Each row comes from the steps of one walk. Every step used is in the known rows, and no mark comes twice. Write the walk behind each row, first mark first.
In the rows, zero is written as 128.
Known rows
mafo/kade/poma/minog/kupel/zepi: [155 168 190 128 116 121  96 133 190  62 122 102 182 136 104 150  95 147
 186  74  27  60 175 186  58 150 154 123 113 119 141 151 173  40 113  61
  87 143]
kupel/zepi: [122 171 146 146 144 104 109 103 127 129 123 133 171 124 107 156 126 134
 145  99 107  99 130 163 107 135  92 155 125 164 118 147 135 109 113 117
 113 126]
buzu/minog/mafo/kade: [ 95 124 154 133 170  86 152 141 131 121 110  59 179 119 116 150 119 173
 151 139 121 117 136  88  71  91 121  97 165 111 118 165 142 131  92 113
 113 159]
kade/poma/minog/buzu/zepi: [134 166 152 200 104 178  84 126 177  97 119 144 136 115 125 131 104  89
 196 121  82 125 147 187 102 175 153 105  97 101 171 155 157  87 113  72
  92 143]
minog/poma: [122 149 149 132 143 133 116 123 148 110 121  91 163 133 157 116 141 117
 159 135 110 118 134 140 128 132 124 148  80  72 116 102 142 110 153 178
 130 121]
fivu/kade/poma/minog: [146 163 144 104  92 174  45 114 157 110 131 105 135 143 106 142 151 135
 147 111  63 134 133 157 145 108 124 102 105  91 144 145 150  84 155  80
 105 131]
pavogos/kupel/zepi: [129 148 153 145 111 115 137 135 131 130 104 160 169 111  79 135 126 107
 118 116  93 110 130 156  60 147  83 172  84 143 151 116 134 127 122 123
 136 123]
poma/kade/mafo/minog: [ 52 110 148 107 136 120 121  82 119 115  71 113 162 110 116 113  78 122
 141 125  96 148 126 146 131 138 110 154 175 118 115 165 130  96 159 107
  92 140]
zepi/buzu/minog/poma/kade/mafo: [ 62 120 201 170 139 101 141 105 153 122 105  86 223 109 141 110  83 101
 130 125 145 168 156 144 145 143 107 142 109  85 117 125 129 110 200 150
 117 176]
zepi/buzu/minog/mafo/kade/poma: [ 97 149 220 163 143  87 147 148 158 107 150  49 180 113 120 141  75 145
 158 108 121 127 145  98 127 141 109  93 140 111 125 133 146 105 129 106
 130 186]
fivu/kade/mafo/minog/kupel/zepi: [117 178 191  90 140 103  88 105 145 137  76 112 144 151 115 136 118 140
 134 122  44 136 126 160 120  80 136 193 159 135 105 145 162  35 128 117
  80 115]
pavogos/kupel/zepi/buzu: [135 166 186 176  98 108 154 132 146 125 121 161 182 108  98 124 104  82
 102 105 109 125 144 153  91 168  74 164  87 142 164 100 124 110 146 136
 145 148]
kupel/zepi/buzu/minog: [127 159 181 184 146  87 108 120 130 134 131 127 206 100 106 167 103 129
 115  93 153 133 150 142 124 139  91 130 131 169 107 156 133 101 124 115
 120 156]
mafo/kade/poma/minog/moli: [156 146 184 136 146 136 112 121 187  71 130  89 143 173 114 135 101 141
 191 111  51 101 142 138  89 113 122  78 141  84 168 123 144  79 121  83
 108 122]
fivu/kade: [126 159 135  83  99 131  98 120 137 131 127 121 125 164 126 134 179 136
 110 142 101 151 125 129 150  80 114 116 141 103 153 132 123 109 140 142
 108 123]
poma/kade: [ 74 127 122 107  96 127 129  97 119  92 124 122 179 111 133 132 131 109
 155 128 125 119 147 151 119 150 102 121 124 116 139 151 112 124 149 137
 116 147]
kupel/zepi/buzu: [128 187 193 176 129  97 130 107 144 123 142 139 181 120 129 144 102 108
 130  88 127 118 146 163 141 159  80 149 123 161 134 130 121  84 139 126
 121 149]
poma/minog: [164 131 108 157 126 167 104 110 136 110 102 136 148 104 130 128 117 119
 140 118 116 125 146 153 101 129 152 108 114 110 137 157 133 107 145  91
 114 139]
zegifid/minog/kupel/zepi/buzu: [174 188 153 192 127  95 141 125 128 125 128 182 185 101 138 165 114  96
 164 110  86  95 159 156  84 203 173 180  73 142  99 124 153  35 112 105
 104 146]
pavogos/kupel/zepi/buzu/minog/mafo: [113 171 194 195 131  96 163 131 128 137 115 112 212  77  99 146  96  96
 131 119 125 119 137 129  62 146  66 160  81 143 129 124 133 121 129 131
 151 168]
kupel/zepi/buzu/minog/poma: [121 175 196 186 156  88 100 118 142 126 124 100 228 104 128 157 112 121
 140  97 139 128 156 157 122 142  89 146  97 130 101 137 146  91 145 150
 121 154]
buzu/zepi: [117 119  93 171  98  96 123 133 145 114 124 166 127 125 100 139 128 127
 128 120 125 147 140 139 114 139 150 114 139 138 157 146 136 111  80 118
 107 117]
buzu/minog/kupel/zepi: [141 139 152 146 148  89 108 151 127 126 112 107 196  90 111 173 121 143
 153 116 124  96 159 149  54 112 168 155 106 174  65 163 173  93  90 122
 120 137]
zepi/buzu/minog/mafo: [107 149 184 187 152 100 157 130 125 134 137  73 172  86 150 138  92 117
 144 134 172 145 140  96 130 129 111 113 126 128 104 138 126 126 137 133
 147 181]
mafo/minog/moli: [165 154 156 124 179 120 114 115 117 110 102  93 110 136 150 148 113 126
 183 156 107 135 112  96 118  99 120 117 175 123  99 130 147  84  94 159
 131  86]
mafo/minog/kupel/zepi/buzu: [161 186 193 140 128  97 114 136 132  98 107 105 161  90 158 146  79 105
 165  97  93 110 166 147 109 166 150 165 140 156  77 144 170  22 111 144
 115 133]
zepi/buzu/minog: [135 114 164 170 131 107 130 148 131 136 134 116 167  99 127 135  97 124
 100 119 177 170 150 111 143 134 130 103 136 137 119 135 127 124 141 125
 136 166]
kade/poma/minog/mafo: [130 170 160 163 141 169  94 103 151 102 134  66 148  90 122 142  92 120
 212 107  82  84 126 147 109 153 125 118  78 111 104 151 158 108 143  67
 134 153]
zepi/buzu/minog/zegifid: [123 135 164 180 150  80 146 148 128 127 129  82 188  88 134 134  84 107
 121 125 198 127 149  98 133 118 127 105 136 138  92 113 121 141 143 110
 133 157]
zegifid/minog: [154 127  79 160 142 132 122 127 105 148 114 186 144 113 106 158 141 132
 135 134 103 128 114 127 108 167 163 139 108 107 118 137 134 106 110  87
 109 121]
poma/kade/fivu: [ 55 155 114  96  84 136 115  87 143  89  57 110 166 110 126 114  98 103
 161 115 114 137 124 147 107 150 107 116 124 146 153 161 118 147 147 117
 113 145]
kade/mafo/minog/zegifid: [ 96 131 160 134 190  98 129 112 123 141  61  87 131 113 115 105  51 123
 137 129 120 116 104 118 132  95 136 166 182 135  71 117 141 119 137  74
 100 109]
moli/minog: [133 147  92 112 123 133 117 121 119 134 108 167 117 110 148 143 141 163
 148 118  86 141 127 128 145 109 160  87 129 145 150 148 155 123 118 110
 122 123]
mafo/minog: [142 122 124 109 140 126  95 136 105 121  91 115 119 103 128 138 108 143
 136 125 113 145 121 109 130 129 138 128 174 125  96 155 154  94 110 127
 114 112]
moli/minog/kupel/zepi: [150 195 130 116 121 108 120 120 136 116 108 159 153  98 158 167 132 151
 187 105  51  91 153 165  91 121 182 134  97 180 122 150 183  72  96 119
 116 126]

Write each row's walk
[129 165 103 176 163 119 154 101  98 144 118 138 151  98 129 161 134 123
 182 150  96 100 103 110  92 167 139 153  95 103 100 144 134 112 105  98
 117 139]	zegifid/minog/mafo
[107 190 200 199 167  77 136 105 128 136 135  86 212  89 129 167  96 123
 156 104 147 112 141 135 106 136  79 140 120 163  96 158 137 103 121 125
 130 171]	kupel/zepi/buzu/minog/mafo
[147 169 123 183 153 155 147 129 121 148 107 197 138 128 153 142 147  95
 163 172 100 135 119 143  94 183 155 147 103  82 153 129 129 103 111 108
  90 142]	zegifid/minog/buzu
[138 165  96 216 129 129 139 129 133 135 103 225 141 124 133 148 146  95
 161 166  98 146 125 151  85 189 171 135 114  90 176 147 133  87  74  98
  71 128]	zegifid/minog/buzu/zepi
[149 134 142 147 116 175  72 121 155 107 128 109 138 103 104 140 103 128
 171  94  85 107 137 160 124 156 142 108  89 115 116 148 158 106 151  61
 123 138]	kade/poma/minog
[153 147 101 162 156 133 112 119 122 135 102 154 175 114 135 147 153 124
 160 139  87 118 121 134 108 174 159 155  66  61 106 116 149  90 136 133
 110 115]	zegifid/minog/poma
[ 88 173 170 132 126 124  99 113 155 144  69 150 106 172 130 113 124 118
 121 164  71 194 116 146 144  83 128 147 196  92 178 148 139  63 113 118
  56 118]	fivu/kade/mafo/minog/buzu/zepi
[147 127 182 164 115  98 149 169 142 117 135 103 168  93 154 128  94 106
 126 123 163 146 171 115 117 140 175 123 113 142  96 126 147  89 133 142
 143 169]	zepi/buzu/minog/kupel
[111 122 177  99 117 112 114 153 170  92 144 101 132 164  93 131 108 165
 145  97  61 106 134 131 123 141 124  99 150 101 161 123 147 100 119  90
 103 137]	mafo/kade/poma
[108 169 145 191 114 131 145 133 159 116 116 176 125 143 159 118 130  83
 161 163 126 146 140 158 102 151 141 122 138 107 194 135 126 109  84 142
  89 137]	minog/buzu/zepi
[100 174 198 102 148 149 104 111 146 150  70 125 106 177 145 102 125 119
 123 169  68 180 105 140 155  79 108 156 188  82 159 137 135  78 147 125
  71 130]	fivu/kade/mafo/minog/buzu
[ 89 126 177 129 163  94 125 146 142 115 130  42 172 119  95 164 106 182
 174 122  99 100 125  94  84 110 117  98 145 109 104 158 161 125  96  86
 120 163]	buzu/minog/mafo/kade/poma
[ 39 139 157 155 122 118 134  87 140 106  63 151 160 121 135 109  79  91
 167 152  94 162 141 170 109 155 120 150 185 105 164 170 128  81 125 113
  62 140]	poma/kade/mafo/minog/buzu/zepi
[146 195 208 163 110  90 149 128 156 104 148 122 176 114 160 138  95  85
 159  96 109  90 174 168 103 164 138 170  90 165 107 114 149  50 127 151
 128 154]	minog/kupel/zepi/buzu
[ 84 167 198 117 145 108 149 121 160  97 148  46 143 145 125 136 103 152
 198 118  62  80 125 112 105 137 102 116 135  96 139 127 149 105 110 101
 117 156]	minog/mafo/kade/poma
[170 172 119 167 139 102 127 125 120 127 115 183 181  99 118 176 135 121
 174 113  71  79 143 163  58 181 184 182  72 144  85 139 160  53  91  99
 101 125]	zegifid/minog/kupel/zepi
[ 40 111 152 123 125 119 150  77 137 120 101 121 171 132 116 107  95 110
 139 127 110 135 131 160 127 136 101 157 139 121 141 142 106 127 170 108
 103 151]	poma/kade/mafo
[ 62 134 125 115 123 128  83 113 142 100  45  67 219  89 125 132 116 125
 169 128 128 146 134 135  93 123 123 117  94 102 107 161 154 143 147 151
 116 142]	buzu/minog/poma/kade/fivu
[144 181 171 136 126 101 132 126 143 108 131 122 169 115 140 150 118 110
 175 108  94  71 159 171  74 140 153 177  90 165  94 129 156  69 104 139
 121 128]	minog/kupel/zepi
[ 91 135 177 159 118 108 122 122 141  97 121  81 229  94 154 132 113  97
 141 124 159 153 170 134 136 153 105 112 101  84 113 131 129 108 179 175
 129 173]	zepi/buzu/minog/poma/kade
[175 155 113 178 177 117 145 106 117 136 125 170 136 146 125 167 148 115
 179 163 100 124 103 110  97 133 141 131 107 106 120 109 127  98  97 121
 125  96]	zegifid/minog/moli
[125 161 178 188 128  78 154 150 132 125 105 120 222  74  82 140  88  84
 108 113 153 102 144 132  65 135  79 152  92 151 117  99 126 142 132 106
 144 145]	pavogos/kupel/zepi/buzu/minog/zegifid
[166 188 210 180 104 145  90 122 176  85 143 105 182  91 130 146  72  91
 197  67  73  81 175 193 107 188 153 145  58 145 104 133 172  38 153  77
 125 158]	kade/poma/minog/kupel/zepi/buzu
[ 48 142 185 124 144 142 135  87 132 115  66 120 162 124 153 101  78  92
 166 157  94 151 129 163 123 150 103 163 174  97 144 159 123  93 159 124
  75 152]	poma/kade/mafo/minog/buzu
[ 56 174 136 103  97 143 102  86 161  75  56  75 196 115 152 107 112  94
 188 124  94 125 130 158 115 154 102 136  75  90 138 131 136 128 168 170
 115 133]	minog/poma/kade/fivu
[ 94 144 161 100 130 124 114 103 151 158 102 127 118 183 112 108 140 137
  90 140  83 165 110 141 159  66 111 154 149 110 156 117 116 109 162 113
  96 130]	fivu/kade/mafo
[100 148 143  92 109 113 128 132 181  94  55 113 126 161 111 100  94 152
 121 105  79 140 121 117  99 119 125  96 175 131 189 136 130 122 110  98
  94 132]	mafo/kade/fivu
[124 136 185 139 206 112 136  97 138 147  79 102 102 151 128 119  71 129
 161 150  92 156  94 114 130  83 118 155 186 127 106 119 139  92 125 123
 116  96]	kade/mafo/minog/moli
[119 181 183 195 161  63 123 122 128 126 125  98 224  88 113 161  91 109
 140  95 170  94 151 141 111 124  92 132 129 174  83 131 131 117 126 100
 116 150]	kupel/zepi/buzu/minog/zegifid
[ 96 145 136  93 126 132  84 103 119  78  80  74 188  94 156 133 119 118
 187 131  91 127 147 139 124 155 115 136 131  69  95 153 155  74 151 176
 103 119]	mafo/minog/poma/kade
[181 160 137 170 161 157 125  91 150 101 112 115 143 134 153 136 122 101
 184 147 110 117 134 137  90  97 128  99 118 108 141 134 124 101 129 122
 133 111]	poma/minog/moli
[ 79 168 133  84 116 141  71  98 137  74  25  69 177  91 151 118  96 111
 189 123  84 140 128 137 116 154 118 131 129  94 107 159 164  93 148 163
 102 116]	mafo/minog/poma/kade/fivu
[127 196 162 115 108 169  66 100 154 108 135  66 140 133 127 148 146 130
 186 122  56 111 122 148 133 104 108 110  93  87 134 149 146  86 155  87
 113 145]	fivu/kade/poma/minog/mafo
[178 181 142 162 123 144 107 109 151  89 101 128 185  93 142 147 112 104
 180 100  80  71 175 188  53 143 172 155  81 148 107 158 161  55 122  96
 106 138]	poma/minog/kupel/zepi
